Each row was made from one path, in order. Every step used is in the known rows, and no mark comes twice. Write each row's path.
Known rows:
kofote/vado/poton/kogus: [ 32 -35  39 -59  53 -11  53  39  34   9 -60 -30 -26 -38  29  74   9 -62
  55  12  35]
lapi/kofote: [-37  33 -25   0 -33   3 -21  -8  22  31  -3 -14  16  17 -38 -33  11  17
 -18  11 -14]
gibot/kofote/vado/poton/kogus: [  8 -41   9 -62  69 -16  20  37  40 -35 -29 -45 -30 -33  23  59  23 -61
  27  17  50]
gosut/dilov/lapi/kofote/kogus: [  -5   27  -17   -9  -24    8  -60  -27  -22   15   46  -21  -10   36
  -48  -83  -25   11  -69    3 -105]
dilov/lapi/kofote/vado: [ 16  27 -26 -29 -20   3 -18   4  14  17  45 -18   5  37 -12 -45  -2   2
 -35  12 -62]
vado/poton/kogus/kofote/gibot: [ 24 -67  76 -12  42 -23  36 -10  26   9 -64   9  13 -33  -4  95 -13 -25
  74  30  94]
kofote/kogus: [-10 -27 -11  -9   5 -18  -6  -9   9  17 -22 -36 -27 -41  11  -9   3   7
   8   9  16]
vado/poton: [-14  -9  18  -6   6  -7  16   7  10   5 -42 -21 -22 -14   4  16   1 -21
  11  15  27]
gosut/kofote/kogus: [-12 -10 -23 -27  -9 -29 -38 -16  26  -1 -17 -21  14 -17  -1  -7  -1  26
  -4 -19   4]
lapi/dilov/gosut/kofote/vado/poton/kogus: [ 25  32  14 -41  29  19   8  63  -9   7 -21  -9  -1  12  27  26 -20 -34
  45  23 -48]
kogus/kofote: [-19 -14   5  45 -28 -17  20 -10  34   7 -16   8  30   6 -15  13  26  43
  28   2  62]
dilov/lapi/kofote/gibot: [  3   8  -5 -11 -22   6 -52 -47 -25  21  38   0   9  35 -30 -50 -48   9
 -46  33 -53]
vado/kofote: [-23  30  -1  35   3 -22  20  -7  65 -19 -15  10  -3 -28   0   6   7  14
   3 -11  41]
vado/poton/kogus/kofote/gosut/dilov: [ 14 -25  49  19  22  14  50  23 -16   4 -27  28  -9  -5 -13  63  21 -22
  39 -17  44]
lapi/kofote/vado/poton/kogus: [ 19  -2  26 -77  42  -5  29  42  53  32 -41 -34  -5 -20 -11  54  17 -56
  37  16   9]
lapi/dilov/gosut/kofote/vado: [  6  51 -43   2 -28  22 -28  31 -26   6  33  -1  27  34  32 -47 -14  23
   2  12 -72]
zake/kofote/kogus: [-19 -28   4  -8  22 -36 -25  -9  -6  -7 -17  -4  -9 -78  28 -29  17  27
 -10   0  47]
poton/kogus: [-13  -9  17  -5   7   1  28   0  12  12 -49 -10 -17 -13  -4  28  -2 -10
  34   8  18]
dilov/gosut: [-30  26 -24  24 -25  23  -8   1 -39   7 -13  -9  -7   1   4 -30 -12   9
   2   9 -36]
gibot/kofote/vado/poton: [ -2 -31 -18 -41  41 -20  -4  25  31 -39   1 -48 -19 -22  29  17  27 -39
  -7  15  43]
poton/kogus/kofote/gosut/dilov/lapi: [ 19  -5  24  46 -11  24  28  -5 -44  -6  31  45 -11  41 -22   5  -3  13
  -2 -21 -21]

Write each row's path:
[ 29 -39  25  -8  18 -20  58  21  57  11 -35  -2  25 -18  11  70  35   2
  73  -2  68] : poton/kogus/kofote/vado
[ 37  21  33 -61  25  17  -1  20   5   8   7 -15 -11  39 -30   0 -17 -58
 -22   6 -87] : gosut/dilov/lapi/kofote/vado/poton/kogus
[ 10   4  -4  67 -38  22   4 -16 -54 -10  60  43   0  52 -14 -36   2  36
 -34 -22 -28] : kogus/kofote/gosut/dilov/lapi
[ 18 -29  -1  13 -11 -22  34  10  48   7  -4  -3  38  -8  17  29  39  25
  40  -3  62] : kogus/kofote/vado
[ -7   9 -22  -8 -25   8 -60 -37 -48  -6  -1  14  45   9   7 -17 -46  18
  -8  -1 -41] : dilov/gosut/kofote/gibot
[  2  -6  14  21  18 -25   1 -39  39 -15  -8  17   8 -45  15  17 -25   4
   4   5  52] : vado/kofote/gibot
[  3 -16  -2 -17  13 -25   0   7   5 -14   0   9  19 -52  50 -17  30  16
  -6  -6  43] : zake/kofote/vado
[ -1 -32  61   2  28 -20  55  22  51   6 -71   1   3 -18 -18  83  20 -16
  72  13  84] : vado/poton/kogus/kofote
[-32  44 -37   5 -39  11 -41  -3 -23  -9  -8   5  35  25  -9 -28 -14  28
 -10 -18 -50] : dilov/gosut/kofote
[-33 -34 -41 -11  21 -24 -41 -11  12 -27   8 -51 -29 -35   4 -24  15   8
 -21  13  32] : gibot/kofote/kogus
[ -8 -18 -11  51 -21   0  33   7  -5  13  11  25   5  -7   3  18  37  37
  26 -11  69] : kogus/kofote/gosut
[  2 -27  17  30   7   3  56  18   4  17 -21  27  -6 -17  -3  59  32  15
  59 -10  76] : poton/kogus/kofote/gosut
[ 28 -16  27 -78  39 -21  22  33  53  -8 -54 -15  15 -13  18  77   6 -43
  43 -16  21] : gosut/kofote/vado/poton/kogus
[-32  68 -37  34 -45  27 -43  11 -40   5  19   9  20  47   0 -64 -26  41
 -10  17 -72] : lapi/dilov/gosut/kofote
[ -2 -17  -9 -18 -20 -15 -47 -49  -5  -6  -7  10  45   5   3   0 -33  22
 -10  -3   7] : gosut/kofote/gibot
[-20  11 -48  35 -14  31 -45 -20 -80 -52  88   8 -40  51  -7 -77 -10   8
 -92 -13 -63] : gibot/kofote/gosut/dilov/lapi
[ 14 -58  46   9  14 -17  24 -31  17  13 -42  18  30 -22  -6  65 -11   9
  63  20  79] : poton/kogus/kofote/gibot
[ 28  29   7 -39  -5  14 -24   9  -3   4  38 -18   0  50 -23 -41 -12 -35
 -56   5 -94] : gosut/dilov/lapi/kofote/vado/poton
[-24  40 -36  16 -39  37 -27  -7 -44  28  42  12   4  29 -32 -52  14  11
 -51 -17 -55] : lapi/kofote/gosut/dilov
[-13  26 -15  42  12  -4  34  10  26 -10  13  26 -26 -40  18  12  18   9
   0 -25  49] : vado/kofote/gosut
[  5  49  -8  57  -5  17   5 -13 -23 -34  63  45 -34  18   0 -42 -18   8
 -60 -36 -48] : vado/kofote/gosut/dilov/lapi
[-11   8 -22  32 -27  31  -2 -11 -64   5  24  16 -19  10   7 -33   5   6
 -33 -24 -30] : kofote/gosut/dilov
[   6   19   -2    0  -37   22  -71  -62  -52   10   54   11   21   58
  -42  -75  -56    7  -76   17 -101] : gosut/dilov/lapi/kofote/gibot
[  4  17 -18  37 -32  36 -13 -17 -84  -7  57  24 -37  44   1 -61 -22   7
 -61 -17 -78] : kofote/gosut/dilov/lapi
[ 23 -24  11 -38  24 -13  29  27  26   5 -29 -32 -15 -26  36  33  13 -39
  23  10  28] : kofote/vado/poton
[-10  38 -13  52  -2  11  14  -5  -1 -21  30  37 -15 -17   6 -14  10   7
 -30 -41   2] : vado/kofote/gosut/dilov
